Each row comes from the steps of one walk. Every step used is in the known rows, and no mark comes twice. Write the walk behind each row, first mark first.
Known rows
tolore > sagi > liled: 6.8  42.9  17.2  -52.5  11.5  3.5  -58.7  19.9  -44.2  -17.6  71.5  -33.7  -16.9  55.3  -30.2  54.4  -37.2  36.3  -34.2
liled > zuse > kegizon: 45.8  -5.5  25.0  -19.1  -15.3  2.1  20.9  -3.1  -14.6  -40.2  35.0  -36.6  9.1  -42.1  -40.5  16.2  -53.5  18.5  1.3
tolore > sagi > notozin > zuse: 3.8  54.9  30.3  -45.1  -57.4  -1.7  -18.7  48.5  -27.9  6.5  60.2  -31.3  -23.8  51.0  -45.5  55.8  -38.8  27.9  -19.9
pafup > sagi: -13.9  31.8  7.2  -2.7  9.4  -10.0  -34.1  21.1  -10.3  -22.7  50.8  -73.5  1.3  47.3  -25.6  7.4  -20.4  12.7  5.8
tolore > sagi: 2.3  41.9  9.1  -57.4  -16.3  2.8  -52.9  32.5  -14.7  -20.1  54.9  -27.3  -12.4  56.1  -40.7  64.1  -36.8  18.0  -10.5
dori > sagi: 52.8  27.8  9.5  -20.5  2.7  -5.7  -53.8  30.6  -5.6  -29.8  57.8  0.9  -18.3  25.4  -29.8  29.6  -31.8  -10.8  -7.9
tolore > sagi > pafup: 14.0  45.4  12.0  -52.2  -53.8  11.1  -64.6  26.4  -11.4  -17.1  49.6  -42.4  -17.6  57.9  -24.4  58.5  -35.3  7.4  -32.0
pafup > sagi > liled > zuse: -9.5  24.4  13.5  11.0  38.5  0.2  -17.5  5.1  -54.4  -20.6  52.8  -82.5  10.1  19.9  -14.0  -10.6  -34.1  36.2  -21.5
tolore > sagi > notozin > zuse > liled: 5.4  26.3  16.2  -32.2  -56.5  -2.6  -16.1  31.9  -27.3  5.1  55.8  -28.9  -24.1  76.3  -46.7  58.4  -44.7  31.9  -17.6
tolore > sagi > liled > zuse: 7.8  32.6  15.5  -42.7  12.2  12.9  -35.9  16.1  -58.9  -18.0  59.0  -37.3  -5.5  29.2  -30.9  44.9  -50.0  42.5  -37.4
tomu > sagi: 23.9  35.0  2.1  7.4  33.0  -7.6  -68.9  36.6  -13.5  -24.7  58.2  -56.5  -9.9  41.5  -15.2  27.0  -30.2  19.0  17.9
pafup > sagi > notozin > zuse > liled: -12.8  15.1  14.1  21.1  -30.7  -14.5  2.9  21.2  -21.5  2.7  49.9  -75.0  -9.1  66.1  -31.2  2.7  -28.2  26.1  -1.7
notozin > sagi: -16.9  40.4  10.4  2.5  -35.5  -9.6  -35.7  24.7  5.0  -29.5  41.1  -28.0  -4.1  43.9  -53.3  24.5  -26.6  3.1  -4.1
dori > sagi > liled > zuse > notozin: 63.7  25.2  -9.2  -3.4  32.3  4.3  -29.7  13.4  -47.1  -33.9  57.5  6.8  -10.7  -14.5  -15.7  10.5  -44.8  16.0  -33.8
sagi > liled > zuse: 43.4  21.8  13.0  -12.6  16.7  6.8  -7.8  4.7  -59.3  -31.2  65.3  -42.2  -1.9  4.6  -27.6  6.4  -49.0  30.8  -28.0
notozin > zuse > liled: 45.4  -0.3  0.4  2.0  -15.3  -6.8  2.4  22.5  16.4  -13.6  91.2  -33.3  -15.8  67.7  -54.6  22.7  -46.1  18.0  3.8
pafup > sagi > notozin > zuse: -14.2  46.1  27.6  8.1  -30.9  -13.1  0.4  37.0  -23.7  4.2  54.5  -77.0  -9.4  42.2  -27.8  0.6  -22.1  22.5  -3.8
notozin > sagi > pafup: -4.6  44.6  12.9  7.2  -73.3  -0.9  -48.2  20.4  10.0  -27.8  34.4  -41.6  -10.0  44.6  -35.4  19.4  -25.4  -8.0  -26.5
pafup > sagi > dori: -6.6  36.7  17.3  -1.2  46.0  -22.8  -40.3  39.2  -10.7  -31.2  34.6  -73.3  4.1  50.4  -24.2  0.7  -21.3  28.1  21.1
sagi > pafup: 51.4  36.3  6.6  -25.2  -67.1  6.0  -42.6  17.5  0.7  -30.1  53.1  -47.1  -17.4  39.2  -19.4  22.8  -29.4  -13.0  -22.5
kegizon > zuse > notozin > sagi: 11.7  64.3  -28.8  0.3  -25.0  -9.2  -23.6  -31.7  13.7  -47.3  22.9  6.8  -12.6  -7.4  -49.4  23.3  -31.3  5.6  10.8

Write each row's walk
-9.9  43.6  21.4  4.6  -0.3  -22.7  -43.5  43.5  5.4  -38.9  23.9  -26.8  -3.4  47.4  -51.8  18.4  -27.9  19.7  12.3 : notozin > sagi > dori
-7.0  15.6  31.6  15.8  -5.9  -3.6  -9.8  -4.3  -30.0  -33.0  38.8  -37.1  1.5  -6.9  -41.3  7.8  -40.9  32.3  -30.7 : notozin > sagi > liled > zuse > kegizon
49.0  24.1  44.6  -22.5  -13.6  -12.0  13.0  27.1  27.1  -19.0  91.9  -37.0  -17.4  -7.4  -48.5  20.1  -37.9  21.7  0.1 : notozin > zuse > kegizon
38.4  48.7  29.9  -16.9  -70.4  -10.1  14.7  46.1  -20.1  -0.4  66.9  -34.9  -26.0  31.4  -44.9  20.3  -34.7  12.2  -6.8 : sagi > notozin > zuse
55.2  10.7  16.1  3.2  -36.0  -10.2  -16.3  32.3  -17.3  -5.0  58.0  -1.0  -31.0  44.6  -36.3  23.7  -41.2  2.6  -15.7 : dori > sagi > notozin > zuse > liled
-10.6  30.0  42.0  6.3  -30.1  -16.6  9.7  23.9  -14.5  -1.1  50.4  -76.9  -10.1  18.8  -27.3  1.0  -23.1  27.0  -3.4 : pafup > sagi > notozin > zuse > kegizon
-13.3  40.4  18.6  8.9  -7.0  -9.3  -42.1  13.6  -24.2  -28.9  56.3  -34.9  -10.2  44.1  -42.6  16.5  -27.4  21.4  -26.9 : notozin > sagi > liled
15.6  65.0  -22.0  0.9  -2.5  -18.1  -27.8  -19.9  13.5  -52.3  11.3  6.0  -11.4  -6.1  -48.6  20.5  -31.4  14.9  21.0 : kegizon > zuse > notozin > sagi > dori
4.2  50.7  -34.3  3.6  -6.7  -5.9  -26.9  11.6  -16.2  -37.5  49.4  -3.5  -7.2  17.0  -32.7  19.7  -26.4  23.7  -17.5 : zuse > notozin > sagi > liled
11.9  31.7  -33.8  8.6  -28.0  7.0  11.4  15.2  -17.3  -38.4  23.3  -9.1  14.2  -21.7  -42.1  12.0  -47.5  18.9  -3.9 : liled > zuse > notozin > sagi
20.2  34.9  -32.6  10.6  -51.1  13.4  3.3  12.1  -15.3  -37.5  19.7  -16.8  9.6  -21.2  -30.6  8.2  -46.4  11.7  -17.2 : liled > zuse > notozin > sagi > pafup
-11.4  31.9  16.6  17.8  -7.4  -0.6  -20.0  10.4  -39.2  -27.4  43.9  -37.5  2.7  16.8  -41.2  7.1  -41.1  26.8  -31.4 : notozin > sagi > liled > zuse
48.9  28.5  -19.2  -9.9  17.2  7.1  1.2  1.2  -57.1  -37.5  60.7  -22.6  0.1  -13.0  -22.5  6.9  -47.4  35.1  -24.9 : sagi > liled > zuse > notozin
